Each row comes from the steps of one path. Every step used is in the known rows, and no mark comes twice. Write the path behind each row, first mark first.
Known rows:
t > k > e: -9; -13; 7; 13; -8; -2; 2; 13; -2; 2; -13; -7; -10; -21; 0; 9; 1; 0; -1; 9; 7; -1; -14; 22; -3; 1; -9; -8; 1; 9; 2; -21; -2; -13; 4; 2; 13; 16; -2
a > q > e > b: 15; -2; 9; 6; -7; -5; -5; 14; 2; -1; -10; 3; -13; -12; 43; 18; -15; -11; 8; 14; -18; 4; 26; 5; -11; -14; 4; -3; 13; -2; 3; -6; -3; -1; -4; 3; -4; 8; -20
a > k > e: -5; -2; -7; 10; -9; -5; -2; 8; -1; 0; -11; -23; 5; -22; -6; 2; 1; -2; 9; 2; -2; 5; 7; 32; -13; -17; -4; -11; 4; 4; 3; -27; 4; -10; 7; 6; 8; 13; -2
k > a > q > e > b > t > n: 18; -4; 10; 3; -10; -15; 1; 10; 2; -4; -13; -1; -5; -26; 15; 14; -10; -2; 22; 21; 5; 4; -4; -6; -5; -28; 18; 1; 4; -11; -8; 3; 3; -7; 11; 12; -7; 18; -27
b > t: 3; -8; -11; 4; 10; -11; -9; -11; 3; 0; -4; 9; -5; -13; 6; 1; -5; -2; 2; 9; 11; 5; -19; -4; 20; -7; 14; -4; -5; -12; -4; -3; -1; -12; 4; -14; -1; 4; 3
k > e > b > t > q > l > n: -6; 0; 6; 8; -3; -12; 0; 2; -2; -3; -22; 9; -45; -7; 34; 6; -14; -16; 14; 28; -5; 2; -4; 30; 2; -9; 15; -7; -4; 5; 12; -10; 3; -11; 0; -6; 2; 15; 5
e > b > t > n: -1; -2; 0; 1; 6; -4; 7; -3; 2; -5; -20; 12; -24; 9; 23; 0; -9; -17; 2; 26; 30; 1; -19; 1; 13; 0; 11; -4; -2; -10; -8; -12; 13; -11; 1; -7; -10; 32; 0
e > k > a > q > l: 7; 2; 13; -12; -6; -6; 15; 2; 0; -4; -12; 9; -2; -12; 16; 11; -2; -6; 15; -10; 2; 7; -9; 7; -14; -45; 9; -5; 7; -6; -9; 0; 1; -13; 0; 6; 21; 19; -19
k > t > b: -7; -14; -4; -1; 20; -6; -8; -3; 3; -3; -15; 3; -24; -35; 0; 0; -13; 10; -1; 12; 13; 4; -6; -13; -2; 13; 4; 5; -11; -10; -8; -22; -10; -12; -2; -11; -11; -6; -6
k > a: 6; 3; 4; -6; -5; -8; 6; 4; 1; -4; -4; -4; 6; -17; -18; 1; -1; 8; 16; 4; 8; 1; -10; -8; -8; -26; 8; 3; -5; -7; -8; 17; 3; -3; 11; 10; -3; 5; -14
a > k > l: 2; -10; -8; -1; -7; -3; 4; 5; 2; 0; -2; -21; -2; -27; 1; 14; 1; -3; 10; -2; -5; 7; -1; 23; -11; -11; 1; -4; 1; 2; 0; -33; 5; -14; 14; 8; 17; 12; -18
a > q: 15; -12; -1; 1; -4; -6; -4; 5; 1; -1; 0; -9; -2; -11; 22; 14; -6; 1; 2; 6; -20; 7; 12; 4; -19; -8; 0; -4; 7; 0; 1; -5; -11; 4; 6; 0; -4; -3; -15
e > b > t > k > l: -4; -8; -2; -2; 9; -6; 9; 1; 5; -5; -23; 13; -31; -8; 25; 10; -12; -13; 4; 23; 24; 4; -23; 7; 7; -14; 6; -5; -3; -8; -8; -12; 9; -22; 4; -13; 3; 30; -8
e > b: -5; 8; 2; -6; 4; 2; 11; 4; 2; -7; -18; 10; -19; 13; 17; -1; -9; -12; 2; 15; 14; 0; 1; 4; -6; -10; -2; -3; 1; -3; -4; 2; 11; -5; -4; -6; -6; 20; -2
b > t > q > e: 12; -19; -2; 13; -3; -16; -12; -7; 0; 3; -5; 14; -12; -32; 32; 17; -13; -11; 1; 16; 1; 7; -16; 5; 23; -5; 19; -2; 2; -8; 0; -7; -4; -13; -3; -14; 9; -5; 5
l > q > e > k > t: -2; 1; 13; -3; -7; -7; -7; 4; -5; 1; -21; 22; -7; -12; 43; -7; -15; -13; 17; 2; -6; 4; 6; 5; 5; -15; 15; -5; 9; 1; 19; -2; 3; -5; -17; 3; 18; 8; 1
l > n: 6; -6; 14; 6; -8; 5; 3; -6; -7; 2; 5; 2; 3; 13; 8; -6; -5; 2; 10; -10; 18; -4; -18; 5; 5; 1; 7; 0; 0; 0; 8; -15; -1; 9; -2; 7; -11; 20; 3
e > k: -4; 5; 7; -8; -1; 3; 12; -4; -2; -2; -9; 14; 1; 11; 10; -2; 3; -11; 3; -16; 6; 3; -11; 9; -1; -27; -3; -7; 5; 0; -2; -6; -3; -11; -12; -3; 18; 18; -1
l > k > t > b: -8; -9; 10; -2; 9; -1; -1; -11; -4; -1; -19; 4; -1; -21; 3; -1; -12; -9; 7; -6; 24; 3; -16; 14; -13; 4; -13; -5; -3; -11; -3; -27; -14; -14; -5; -2; 0; 19; -3
a > q > t: 17; -13; 4; 1; 9; -15; -11; -5; 0; -2; 1; -2; -8; -30; 29; 17; -13; -2; 10; 5; -11; 6; -2; 7; -19; -10; 10; -2; 3; -2; -5; -10; 4; 2; 5; -6; -3; 0; -11
a > q > e > k: 15; -3; 10; 6; -10; -5; -5; 10; 0; 1; -5; 5; -4; -13; 39; 18; -9; -10; 9; -2; -22; 6; 20; 8; -8; -22; 4; -6; 15; 0; 5; -11; -10; -4; -8; 4; 7; 7; -19
t > b: -4; -16; 3; 8; 1; 5; 1; 5; 1; -1; -11; 6; -15; -15; 4; 9; -11; 17; -4; 12; 19; 3; -9; 0; -9; 26; -5; 2; -4; -3; -1; -21; -10; -5; -8; -4; -14; -10; -6
t > q > e: 14; -16; 13; 13; -18; -7; -6; 5; -5; 4; -1; 9; -11; -27; 36; 23; -11; -12; -1; 10; -15; 3; 5; 11; 3; 4; 6; 3; 10; 6; 6; -6; -4; -1; -8; -1; 15; -13; 3
k > a > q: 16; -6; 3; -5; -7; -12; 3; 7; 2; -5; -5; -10; 5; -24; -2; 11; -5; 8; 17; 8; -6; 6; -1; -6; -21; -31; 8; 0; 0; -7; -7; 13; -5; -1; 16; 9; -4; 2; -25
q > a > k: 5; -8; 9; 2; -13; -4; 6; 0; -1; -1; 7; -12; 26; -32; -6; 11; -9; 9; 6; -9; 14; 3; -12; 22; -12; -23; 12; -4; 3; -12; -16; -1; 11; -11; 3; 7; 8; 19; -7

Write each row's path:
1; 10; 9; 10; 0; -4; -5; 8; 3; 0; -16; 21; -17; -8; 32; 6; -16; -17; 11; 16; 10; -2; 9; 0; 21; -13; 13; -1; 6; -8; 0; -2; 11; -13; -13; -3; 1; 19; -5 -> q > e > b > t
4; -10; 2; -2; 2; -9; 7; -5; 2; -6; -18; 18; -23; -11; 32; 11; -19; -14; 2; 24; 18; 6; -20; 11; 2; -18; 14; -5; -2; -12; -10; 4; 8; -15; -2; -17; 0; 19; 3 -> e > b > t > q > a
-2; -8; -5; 9; -8; -10; 1; 6; -1; -2; -21; -12; -16; -32; 20; 12; -10; -13; 8; 16; 7; 9; 2; 40; -9; -18; 5; -12; 7; -1; -2; -31; 14; -17; 8; -1; 13; 19; -1 -> a > k > e > b > t > q > l
16; -6; 15; 5; -12; -5; -3; 9; -1; 1; -2; 4; -13; -13; 46; 22; -10; -11; 16; -2; -25; 5; 14; 12; -8; -21; 9; -4; 11; 3; 10; -19; -13; -5; -5; 8; 10; 11; -25 -> a > q > e > k > l > n
7; -16; 4; -1; -3; -10; 10; -5; 1; -5; -16; 11; -26; -17; 37; 16; -20; -15; 10; 20; 20; 8; -26; 21; 0; -21; 18; -5; -2; -10; -7; -14; 8; -18; 4; -11; 3; 29; -4 -> e > b > t > q > a > k > l > n
11; -20; 14; 7; -14; -6; 5; 17; 0; 0; -11; -6; 7; -41; 4; 20; -5; 6; 7; 7; 17; 3; -15; 2; -9; -20; -3; -2; 9; -5; -11; -12; 2; -12; 10; 10; 11; 21; -23 -> t > k > a > q > e
-14; 13; 2; 3; 0; -6; 2; 9; 0; -5; -22; 1; -34; 7; 12; -4; -6; -12; 12; 22; -14; -1; 12; 24; -9; -11; 1; -8; -6; 9; 11; 0; -1; -7; -2; -1; -3; 10; 1 -> k > e > b
2; -5; 13; 1; -11; -9; -3; 11; -3; -1; -29; 22; -9; -18; 44; -1; -21; -9; 19; 21; 12; 4; -7; 5; 5; -17; 17; -5; 9; -4; 14; 3; 13; -7; -9; 2; 11; 18; -4 -> l > q > e > b > t > k > a
17; -10; 5; -1; -5; -6; -2; 5; 2; 2; 1; -5; -17; -24; 38; 23; -10; -2; 2; 7; -17; 7; 18; 9; -14; -1; 11; 0; 12; -1; -2; -11; 6; 2; 7; 5; 7; -4; -17 -> a > q > l
10; -2; 19; 0; -12; -8; 5; -2; -4; -2; -20; 2; 10; -14; 17; 8; -11; -19; 23; 3; 22; 4; -18; 18; -13; -24; -2; -8; 7; -13; -5; -12; -3; -12; 4; 15; 1; 38; -18 -> l > k > a > q > e > b > t > n
14; -18; 18; -1; -18; -8; 6; -4; -7; 3; -5; 6; -15; -36; 36; 27; -12; -15; 2; 5; 2; 7; -12; 25; -11; 1; 7; 0; 10; 0; -3; -9; 8; -4; 4; 5; 26; -2; 0 -> t > q > l > k > a
1; -15; 7; 1; -3; -6; 3; -1; 1; -2; 0; -11; 15; -50; -6; 11; -16; 14; 5; -3; 21; 4; -14; 16; -12; -16; 14; -1; -3; -17; -20; -12; 6; -17; 3; 1; 2; 16; -9 -> q > a > k > t > b
-6; 11; 18; -2; -5; -1; 6; 0; -3; 2; -15; 8; -26; -12; 31; 9; -11; -21; 11; 3; 8; 0; 5; 35; -6; 1; 5; -5; 8; 0; 3; -16; 19; -9; -3; 10; 21; 22; -1 -> q > l > k > e > b
15; -31; 1; 7; -8; -17; -3; -14; -1; 1; 3; 4; -8; -42; 26; 22; -15; -4; 7; 9; 7; 10; -36; 20; 11; -14; 27; -3; -4; -11; -4; -15; -3; -17; 9; -11; 11; 8; -1 -> b > t > q > a > k > l > n
9; -3; 14; -6; -11; -5; 7; -4; -4; -2; -14; -5; 18; -13; 1; 6; -6; -10; 20; -9; 10; 5; -12; 19; -26; -27; -11; -8; 5; -8; -4; -3; -10; -6; 7; 13; 5; 23; -16 -> l > k > a > q
-1; -7; 10; -4; -17; -9; 4; 5; -5; -3; -18; 2; 4; -21; 29; -1; -19; 0; 17; 12; 1; 6; -6; 30; -19; -21; 16; -10; 4; -2; 12; 4; 11; -5; -3; 5; 10; 16; 2 -> l > q > a > k > e > b
4; -18; -2; -4; 11; -15; -8; -8; -1; -1; -6; 0; -21; -38; 14; 7; -9; -7; -2; 9; -7; 6; -4; -4; -1; -3; 7; 4; -6; -3; -6; -9; -8; -8; 5; -12; 7; -8; 3 -> k > t > q
-4; 6; 18; 3; -5; -4; 5; -3; -3; 3; -16; 9; -28; -13; 35; 10; -10; -24; 10; 9; 17; 0; -8; 34; 6; 9; 12; -5; 7; -2; 0; -25; 20; -12; 0; 12; 17; 29; -1 -> q > l > k > e > b > t > n
5; -13; -4; 10; 3; -9; -6; -9; 0; 2; -3; 4; -7; -6; 9; 1; 0; -7; 0; 15; 22; 2; -28; -4; 28; 14; 18; -1; -3; -10; -5; -20; 4; -9; 7; -2; -5; 16; 2 -> b > t > n
18; -1; 9; 0; -11; -12; -2; 12; 2; -3; -5; -5; 4; -30; 6; 15; -8; 5; 21; 9; -10; 4; 8; -6; -13; -33; 11; 2; 4; -7; -5; 12; -3; -3; 10; 13; -2; 3; -28 -> k > a > q > e
-5; 3; 7; -14; 0; -1; 14; -3; 0; -3; -7; 11; -21; 4; 17; 9; 5; -14; 11; -12; -14; 5; -11; 15; -4; -24; 4; -4; -3; 6; 6; -13; -9; -18; -4; 1; 29; 14; -15 -> e > k > l
15; -24; 14; 3; -19; -9; 4; -4; -5; 1; 7; 2; -1; -33; 23; 24; -13; -1; -4; 6; -9; 5; -16; 19; -10; -4; 12; 1; 2; -1; -5; 8; -4; -3; -1; -4; 12; -10; 5 -> t > q > a
11; -5; 20; -3; -8; -9; 5; -8; -7; -2; -12; -4; 14; -20; 6; 7; -7; -13; 23; -6; 20; 3; -26; 21; -22; -18; -4; -6; 4; -8; -7; -14; -1; -6; 8; 16; 3; 32; -15 -> l > k > a > q > t > n
12; -12; 14; 9; -16; -6; 0; 7; -4; 1; -10; 14; -21; -20; 45; 22; -15; -18; -1; 17; -8; 3; 5; 13; 1; -1; 5; 1; 11; 4; 4; -5; 1; -4; -10; -3; 12; -4; 2 -> t > q > e > b
-2; -7; 0; -1; 7; -6; 10; 2; 4; -7; -25; 14; -18; -11; 15; 5; -13; -9; 6; 22; 37; 4; -26; 1; 5; -25; 6; -5; -1; -14; -14; -4; 13; -19; 5; -12; -2; 33; -6 -> e > b > t > k > a
16; 1; 10; -2; -11; -11; 3; 13; 3; -5; -11; -1; -3; -25; 12; 14; -11; 1; 22; 14; -6; 4; 8; -5; -16; -35; 11; 1; 5; -8; -6; 12; 0; -4; 8; 11; -4; 10; -28 -> k > a > q > e > b
4; -21; -4; 7; 4; -13; -1; -3; 3; 0; -11; 5; 3; -35; -2; 8; -5; 4; 5; 11; 31; 6; -39; -4; 17; -18; 11; -4; -3; -15; -14; -9; 4; -21; 12; -9; 6; 19; -7 -> b > t > k > a
5; -9; 3; -2; 5; -9; 9; 4; 5; -6; -25; 13; -26; -21; 31; 14; -17; -10; 6; 25; 31; 6; -19; 5; 1; -23; 11; -5; 4; -15; -15; -9; 18; -19; 7; -10; 2; 32; -12 -> e > b > t > k > a > q > l
-8; 3; 1; 6; 0; -14; -1; 3; 1; -3; -23; 9; -46; -12; 31; 7; -13; -17; 10; 31; -11; 3; 2; 29; 0; -10; 14; -8; -5; 5; 9; -5; 4; -14; 0; -8; 5; 8; 4 -> k > e > b > t > q > l
-3; -4; 13; -1; -7; -5; -6; 6; -5; 1; -25; 24; -13; -16; 44; -4; -18; -7; 16; 7; 0; 5; 2; 5; 2; -6; 13; -5; 7; 0; 20; -10; -1; -7; -20; 1; 14; 6; -1 -> l > q > e > k > t > b
